Each row comes from the steps of one walk. Every step used is in the known rows, and no mark comes twice. Write the walk behind each row, first mark first.
Known rows:
D > W > B > N > M > R: [-2.61 -3.20  2.72 -2.27 -0.51  1.35 -0.48  3.58  3.58 -0.89 -1.32 -3.44
  1.82  3.46  0.62  4.18  5.21 -1.22 -2.82 -1.07  0.64 -4.18  1.04 -1.59]
C > D > W > M > R > B: [-1.27 -2.32  1.70 -2.59 -0.12  3.84 -3.43 -1.71  2.10 -2.28 -1.06 -3.83
 -0.32  2.17 -1.40  2.53  6.24 -1.03 -3.46  1.12  0.71 -8.72  0.79 -0.68]
R > D > W > B > N > M: [-3.73 -3.90  4.23 -3.08 -1.24  0.01  1.74  3.47  3.70 -2.13 -2.18 -2.87
  1.86  3.63 -1.83  5.02  4.94 -1.25 -0.68 -0.50 -0.17 -3.62  1.59 -0.49]
M > R > D > C: [-1.68 -5.72  3.01 -2.37 -3.99  2.64 -0.99  0.48  1.34 -4.43 -1.31 -2.17
  2.40  1.69 -1.87 -0.08  4.02 -0.91 -0.56  1.45 -0.92 -5.54  0.81  0.08]
W > M > N > D > C > B: [-2.79 -3.76 -0.38 -3.84 -3.53 -0.21 -4.60 -0.85  0.79 -4.04 -1.02 -3.23
  3.75  1.52 -2.52  0.07  5.52 -0.98 -2.05 -0.36 -1.15 -5.26  1.40 -2.18]
W > B > N > D > C > M > R: [-3.15 -4.31  0.71 -3.69 -3.90  0.34 -0.07 -0.38  2.93 -3.60 -1.72 -4.33
  2.41  2.19 -0.66  1.01  4.85 -1.27  1.56 -1.58  0.07 -5.99  1.11 -3.12]
B > N > D > C > M: [-3.05 -3.66 -0.99 -4.11 -4.00 -0.15  0.11 -0.06  1.82 -4.81 -0.49 -2.19
 -1.03  2.21 -3.28  1.63  3.97 -0.22  1.62 -1.04 -1.93 -1.85  0.47 -2.37]
D > W > B > N > M: [-3.29 -2.67  2.12 -2.87 -0.38  0.13 -0.60  4.51  3.60 -1.49 -1.78 -2.52
  1.41  3.30 -1.52  4.95  4.51 -0.51 -1.53 -1.62  0.36 -1.72  0.61 -1.57]
M > N: [-1.99 -2.32  0.60 -3.29 -0.87 -0.80 -3.53  2.64  0.57 -0.93 -0.55 -1.67
  0.73  1.70 -2.64 -1.42  1.80 -0.72 -0.63  0.95 -0.66 -1.24  2.25 -1.67]
N > M > R > D > W > B: [-2.51 -4.34  4.60 -2.11 -0.68  3.04  2.81  0.74  3.45 -1.33 -1.60 -3.27
  3.64  3.81  0.14  2.80  5.27 -1.97 -2.00  1.30  0.44 -5.93  1.12  0.05]
D > W: [-1.55 -2.30  0.50 -2.51  0.16  2.40 -3.75  2.46  1.91 -1.69 -1.32 -0.88
 -0.27  2.42 -2.78  3.34  2.89  0.29 -0.06  0.85 -0.70 -0.98 -0.23 -0.82]
B > N > D: [-2.55 -3.20 -0.52 -4.63 -1.79  0.43 -3.29 -0.86  1.98 -1.38  0.05 -0.79
 -1.81  2.12 -2.42  0.61  3.02 -1.23  1.20 -1.14 -1.43 -0.65  1.51 -1.41]
M > R > B: [-1.17 -3.52  1.13 -2.03 -0.95  3.89 -2.86  0.87  1.40 -0.94 -0.10 -1.91
  0.57  2.01 -2.40 -1.99  3.10 -1.64 -0.76  1.55  0.74 -7.68  1.60  0.48]
C > B > N > D > W > M > R: [-1.81 -2.36  0.70 -3.90 -0.61  2.90 -5.46 -0.61  2.93 -1.34 -1.10 -3.97
  1.34  3.06  0.79  4.00  6.89 -1.48 -2.31 -0.66 -0.81 -6.48  1.31 -2.20]
B > N > M > R > D > C: [-2.85 -6.37  3.33 -2.79 -4.65  0.68  2.20  1.61  2.11 -4.70 -0.18 -2.66
  1.30  2.45 -1.01  1.28  5.17 -1.42 -3.02 -0.30 -1.28 -5.05  1.74  0.05]
C > D: [-1.58 -1.36 -0.47 -4.31 -1.31  2.36 -1.82 -1.00  1.95 -2.00 -0.46 -1.04
 -1.34  1.49 -1.88 -1.10  3.94 -0.33 -0.21  1.15 -0.79 -1.80  0.95 -1.24]
R > D: [-1.88 -3.70  2.23 -3.49 -1.49  2.05 -1.14  1.21  1.61 -2.06 -1.14 -0.89
  0.48  1.83 -2.66 -0.81  2.75 -0.88  1.06  1.65 -1.05 -2.28  1.83  0.25]
D > C > M > R > B > N: [-2.19 -4.23  0.67 -1.89 -3.99  1.29 -0.38  3.35  1.76 -4.88 -0.61 -4.17
  0.61  2.35 -2.95  0.59  4.67 -0.84  0.00 -0.01 -0.09 -8.81  1.46 -1.20]
C > M: [-1.56 -1.36 -0.71 -3.27 -0.78  2.38 -0.08  2.88  1.92 -1.49 -0.57 -2.14
 -0.84  2.09 -1.77 -1.08  2.49 -0.24  1.27  1.19 -0.84 -0.68  0.81 -2.05]
C > D > W > B > N: [-2.83 -1.26  1.50 -4.25 -0.78 -0.20 -3.07  1.91  3.38 -2.47 -2.68 -2.79
  0.62  2.54 -1.58  4.77  5.12  0.09  0.44 -1.18  0.00 -3.80  0.71 -2.48]
R > M > N > D > W: [-3.00 -3.91  1.04 -3.10  0.54 -0.54  2.38 -2.30  0.81 -2.39  0.28 -2.28
  1.05  3.45 -2.69  2.65  3.24 -1.55 -1.56  1.35 -1.11 -2.14  1.78 -1.35]
B > N > M: [-2.34 -2.92  0.31 -3.54 -1.29  0.60 -0.21  3.47  2.35 -1.14  0.39 -1.36
 -1.50  2.59 -1.63  0.43  3.36 -0.81 -2.29 -1.08 -1.01  0.19  1.49 -1.05]

Which walk is each row?
[-2.44 -4.17  1.45 -2.91 -3.70  1.50  2.34  1.98  1.56 -5.40 -1.57 -2.48
  1.28  1.82 -3.60  0.49  3.49  0.13  1.93  1.56 -1.66 -3.41  0.50 -1.12]
R > D > C > M
[-3.26 -3.01  1.69 -3.83 -0.46 -0.91 -3.01 -1.13  1.83 -1.15 -1.87 -2.47
  2.95  2.89 -2.85  3.11  3.15 -1.49  0.90 -0.11  0.27 -3.40  1.13 -2.04]
M > N > D > W > B
[-2.33 -1.87  0.06 -4.34 -0.39  1.89 -5.35  0.59  2.84 -1.77 -1.34 -2.87
  0.42  2.87 -1.47  4.80  6.45 -0.85 -0.97 -1.14 -1.23 -4.14  0.95 -2.26]
C > B > N > D > W > M
[-3.60 -4.93  0.77 -3.92 -3.95 -0.75 -3.42  0.11  2.60 -3.89 -2.13 -1.84
  2.17  1.52 -2.97  2.17  4.06 -0.74  1.46 -2.54 -0.29 -3.18  0.78 -2.04]
W > B > N > D > C
[-1.78 -2.82 -0.56 -2.50 -3.01  1.66  0.01  3.01  1.54 -4.64 -1.03 -1.83
  0.58  1.43 -3.21  0.17  3.26  0.79  0.89  0.62 -1.16 -1.73 -0.48 -1.99]
D > C > M
[-3.41 -4.69 -0.79 -3.48 -4.31  0.45  0.73 -0.48  1.70 -5.40 -0.19 -2.92
 -0.46  2.49 -5.47  1.34  4.35 -1.04  2.08 -0.74 -0.91 -6.55  0.99 -0.81]
R > B > N > D > C > M
[-2.53 -3.94  4.89 -2.94 -1.15  0.73 -2.32  3.03  3.41 -1.66 -3.08 -3.63
  2.85  3.23 -0.43  4.20  4.75 -1.29  0.66  0.32  0.33 -6.97  2.02 -1.08]
M > R > D > W > B > N
[-2.14 -1.30  1.22 -3.83  0.00 -0.72 -4.02 -0.05  1.43 -2.17 -1.53 -3.51
 -0.37  1.97 -1.58  2.93  4.72 -0.01 -3.10  0.52 -0.30 -2.25  1.19 -2.60]
C > D > W > M > N
[-2.08 -2.92  0.33 -3.54  0.50  2.80 -4.34 -1.94  2.23 -1.22 -1.31 -1.49
 -0.97  2.15 -2.00  3.80  4.14 -0.65 -1.17 -0.46 -0.77 -0.36  0.10 -1.39]
N > D > W > M
[-0.95 -1.75  0.16 -2.86 -0.74  3.37  0.06  1.92  1.96 -0.99 -0.37 -3.02
  0.03  2.35  0.07 -1.78  3.04 -0.79  0.16  1.53 -0.35 -3.16  1.30 -2.00]
C > M > R
[-1.66 -4.15  1.24 -1.75 -0.99  4.28  1.38  0.44  1.76 -0.92  1.43 -2.25
  0.47  2.65 -1.77 -1.90  4.07 -2.51 -3.32  1.20  0.57 -6.82  1.75  1.13]
N > M > R > B
[-3.61 -3.86  0.07 -4.17 -3.87 -0.57  0.01  0.57  2.76 -4.29 -2.03 -3.08
  1.80  2.29 -2.69  1.84  4.27 -0.63  2.78 -1.83 -0.60 -3.45  1.00 -2.88]
W > B > N > D > C > M
[-3.43 -4.78 -0.16 -3.05 -3.13 -0.29  2.67 -1.67  0.34 -5.15  0.51 -3.01
  5.08  2.31 -2.68 -0.39  5.08 -1.69 -1.57  1.31 -1.52 -6.27  1.95 -1.68]
R > M > N > D > C > B
[-1.44 -3.24  0.89 -2.40 -0.65  3.93  0.85  0.79  2.08 -0.37  0.79 -1.47
 -0.07  2.56  0.30 -1.62  3.80 -1.80 -3.52  1.00 -0.42 -2.06  1.32 -0.29]
N > M > R
[-2.35 -3.22  0.43 -4.25 -0.81 -0.64 -4.19 -1.78  0.91 -0.60 -0.37 -2.23
 -0.12  1.38 -2.09 -1.04  2.88 -1.64 -1.90 -0.42 -0.52 -0.66  2.58 -2.11]
W > M > N > D
[-2.07 -4.19  1.64 -2.40  0.08  4.20 -3.94 -3.21  2.02 -1.27 -0.61 -2.98
 -0.08  2.67 -2.08  2.72  5.09 -2.12 -2.02  0.34  0.80 -7.45  0.87  0.12]
N > D > W > M > R > B
[-2.45 -3.50  2.23 -2.98 -1.27  1.00 -0.21  3.11  3.23  0.03 -0.85 -3.04
  1.86  2.76  1.07 -0.15  4.48 -2.07 -2.63 -1.42  0.81 -3.71  2.33 -1.72]
W > B > N > M > R
[-1.56 -2.86  2.78 -2.44 -0.63  3.30  2.18  0.97  2.45 -2.43 -1.42 -3.73
  0.85  3.44 -0.78  2.40  4.11 -1.01  0.96  2.85 -1.08 -5.48  0.93 -0.92]
C > M > R > D > W
[-3.35 -1.95  1.50 -3.96 -0.97  0.20  0.90  1.33  3.68 -2.43 -1.38 -2.85
  0.22  3.25 -1.01  4.63  5.96 -0.75 -2.12 -1.37 -0.09 -3.05  0.62 -1.97]
C > D > W > B > N > M
[-2.19 -3.26  1.07 -2.33  0.14 -1.13  1.70  2.30  0.40 -1.70  0.21 -2.29
  1.50  2.28 -1.87 -1.49  2.10 -1.22 -2.26  1.64 -0.46 -1.64  2.93 -1.86]
R > M > N
[-2.22 -4.40  0.82 -3.69 -1.96  2.06 -2.76 -2.21  1.81 -1.29  0.57 -2.40
 -0.72  2.66 -2.44 -0.65  4.13 -3.04 -0.02 -0.20  0.10 -7.91  2.57 -0.03]
M > R > B > N > D
[-3.49 -4.95  1.74 -3.20 -4.97  0.76  1.98  3.25  2.23 -5.52 -0.48 -2.64
  3.10  2.90 -2.53  1.52  6.38 -1.10 -1.82  0.07 -2.06 -6.25  1.37  0.05]
R > D > C > B > N > M
